Known rows, with every step that occurs:
timat tipo pusal mobor: [ 2.76  0.54  0.22  1.21  0.36  1.25  0.88  0.69 -1.88  1.05 -0.94  0.76
  0.11 -1.53  1.90 -0.67  1.09  0.83 -0.14]
pusal mobor baran timat: [ 0.70 -0.54 -2.25  0.32 -1.35 -0.23 -3.24  1.14  1.21  0.67 -1.85 -1.91
  0.17  2.12  0.36 -0.41 -1.96 -3.70  2.50]
bunoz baran timat: [-0.71  1.00 -2.00  0.43  0.54 -0.20 -1.49 -0.01  1.66 -0.04  0.58 -1.52
  1.01  1.69 -1.24  0.36 -1.22 -2.41  0.22]
mobor pusal: [-0.49  0.51  0.47 -0.02  0.34  0.71 -1.11  0.13 -0.95  1.92  0.16  0.37
 -0.20 -0.87 -0.54 -0.14  0.27 -0.09 -0.79]
tipo pusal mobor baran: [ 2.14  0.69 -1.37  0.35 -0.46  1.64 -1.25  0.86 -0.55  0.34 -1.27  2.05
  0.13 -0.73  3.13  0.27 -1.13 -2.58  1.19]
bunoz baran mobor pusal timat tipo: [ 1.02  0.05 -2.43  2.67  2.69  0.24 -3.14  0.97  2.33  2.15  0.77  0.71
  1.47 -2.20 -0.68 -1.91 -2.49 -2.20 -2.91]
bunoz baran timat pusal: [-1.71  1.10 -2.46  0.11  1.64 -0.51 -3.38  0.51  1.69  1.75  1.07 -0.09
  1.68  2.28 -1.08 -0.14 -0.69 -1.73 -0.44]
birid tipo: [-1.22 -0.44  0.70 -0.44  0.73  0.22  0.61 -0.47 -0.30  1.65 -0.05  0.29
  0.78 -1.81 -2.00  0.24  0.30 -0.38  0.03]
birid tipo pusal mobor baran: [ 0.75  0.26 -0.42 -0.21  0.30  1.73 -0.87  0.56 -0.66  2.08 -1.26  1.98
  0.98 -2.27  1.26  0.55 -0.83 -3.01  1.11]
tipo pusal timat baran mobor: [ 0.70  0.39 -3.62  2.22 -0.18 -1.67 -2.66  0.54 -0.23  1.08 -0.65  3.10
 -0.97  0.11  2.29 -0.41 -2.72 -5.49 -0.66]
mobor baran: [ 0.16 -0.61 -1.00 -0.81  0.62  1.19 -0.61  0.27  1.57  0.69 -0.61  0.73
  1.11 -0.19  0.54 -0.12 -1.67 -1.88  0.16]
kapa bunoz baran timat pusal mobor: [ 0.44  0.95 -2.37  3.23  1.79  0.10 -7.38  3.02  0.92  1.28  0.29 -0.24
  2.33  3.57 -1.04 -1.06  0.50 -2.73  1.16]
kapa bunoz: [ 0.80 -0.12  0.16  2.11  0.87  1.09 -2.15  1.11 -0.78  0.40  0.00  1.00
  0.91  1.01 -0.42 -0.44  1.37 -0.21  0.33]
kapa bunoz baran: [ 0.82  0.83 -0.82  2.49  2.67  1.86 -3.02  1.36  1.06 -0.55  1.34  1.00
  2.56  0.34 -0.93 -0.08  0.56 -1.51 -0.53]
birid tipo pusal mobor baran timat: [ 0.31  0.54 -1.66 -0.36 -0.85  0.91 -1.42 -0.18 -0.83  2.65 -1.90  0.44
  0.07 -0.30  0.37  0.80 -1.19 -4.00  2.05]
mobor pusal timat tipo: [ 0.24 -1.31 -1.07  1.20  1.83  0.78 -1.44  0.12 -0.49  3.21  0.15  0.26
  0.55 -2.07 -1.17 -1.33 -0.19  0.52 -1.91]
pusal mobor baran timat tipo birid: [ 2.55 -0.23 -1.47  1.79 -0.50  0.42 -1.35 -0.24  1.55  2.16 -1.51 -1.03
  0.81  2.10 -0.36 -0.19 -2.44  0.09  0.55]
baran mobor pusal: [ 0.30  1.62  0.06  0.83 -0.45 -0.60 -1.93  0.89  0.16  1.65 -0.28  0.49
 -1.05 -0.03  0.03 -0.77 -0.97 -1.61 -0.62]
baran mobor: [ 0.91  0.95 -0.69  1.12 -0.87 -1.31 -0.80  0.35  1.16 -0.38 -0.56  0.26
 -0.83  0.69  0.46 -0.46 -1.38 -1.32  0.14]

Rows:
[ 3.06 -0.05 -0.95  0.60  1.12  2.43 -0.01  0.68 -0.51  1.82 -1.44  1.38
  0.96 -1.71  2.59 -0.39 -0.54 -1.00 -0.07] -> timat tipo pusal mobor baran
[ 0.14  0.60 -3.06  2.23  1.31 -0.68 -4.28  1.42  2.30  1.10  1.18  1.22
  0.49 -0.82 -0.14 -0.87 -2.96 -3.88 -1.41] -> bunoz baran mobor pusal timat
[ 1.76 -1.48 -1.55  2.58  0.82  0.01  0.62 -1.29  0.57  1.74  0.34  1.50
  0.52 -0.42 -0.41 -0.28 -1.57  2.81 -1.43] -> pusal timat tipo birid
[ 0.67 -0.45 -1.44 -0.02  0.89  0.31 -4.53  2.16  1.27  1.86 -0.69  0.87
  1.59  0.88  1.30 -0.83 -1.10 -2.13  0.84] -> timat pusal mobor baran
[-0.87 -0.04 -3.08  1.63  0.48 -1.48 -2.26 -0.05 -0.37  2.89 -0.48  3.27
 -0.44 -1.54  0.24 -0.05 -2.31 -5.93 -0.93] -> birid tipo pusal timat baran mobor
[ 0.99  0.65 -2.98  4.28  2.40  0.56 -6.42  2.25  1.75  1.16  1.06  2.06
  1.42 -0.04 -0.58 -1.43 -1.55 -4.00 -1.26] -> kapa bunoz baran mobor pusal timat
[-0.05 -1.19 -3.47  2.47 -0.14 -2.73 -4.19  1.43  1.83  0.96 -0.41  0.66
 -0.43  0.99  0.26 -1.19 -3.04 -5.41 -0.69] -> pusal timat baran mobor
[-0.35  0.25 -1.52  0.53 -0.99 -1.65 -4.51  1.68 -0.15  1.63 -0.76 -1.16
 -0.15  3.00 -0.32 -0.79  0.22 -1.42  1.86] -> baran timat pusal mobor
[ 0.29  0.02 -0.39  0.61  0.14 -0.76 -3.81  2.18 -0.19  1.21  0.04  0.37
  0.40  1.11  0.69 -0.75  0.53 -0.26  0.77] -> timat pusal mobor
[ 1.04  1.63 -1.44  1.40  0.89 -0.77 -1.58  0.53  3.00 -1.21  0.75  0.33
  0.70  0.15  0.36 -0.50 -2.31 -2.67 -1.12] -> bunoz baran mobor
[-1.77  0.59 -1.47 -0.47 -0.19 -1.45 -2.57  0.12 -0.19  2.30 -0.19 -0.16
  0.09  2.97 -0.79 -0.39  0.24 -0.51  0.48] -> baran timat pusal
[-0.35 -0.31 -3.07  1.19  0.66 -0.39 -1.67  0.19 -1.22  1.59  0.10  2.94
 -0.19 -0.59  1.90  0.42 -1.25 -4.12 -0.66] -> tipo pusal timat baran
[ 1.88 -1.17 -1.70  0.64  0.16  0.70 -2.03  0.80  1.44  1.91 -1.83 -2.45
  1.17  1.08 -0.55 -1.19 -1.49 -2.16  0.98] -> pusal mobor baran timat tipo
[ 1.37  1.02 -2.35  0.31 -1.34  0.81 -2.03  0.51 -0.68  1.07 -1.79  0.28
 -0.48  1.43  2.27  0.29 -1.43 -3.73  2.30] -> tipo pusal mobor baran timat
[-0.70  1.29  0.44 -0.71  0.51  1.15  1.80 -1.13 -2.18  2.08 -0.15  2.55
  0.06 -2.50  0.08  0.97  0.95 -0.38 -0.19] -> birid tipo pusal
[ 2.16  0.05 -2.57  4.77  3.54  1.34 -5.17  1.90  1.92  2.48  0.97  1.43
  2.29 -1.04 -1.45 -2.19 -0.99 -2.29 -2.61] -> kapa bunoz baran mobor pusal timat tipo
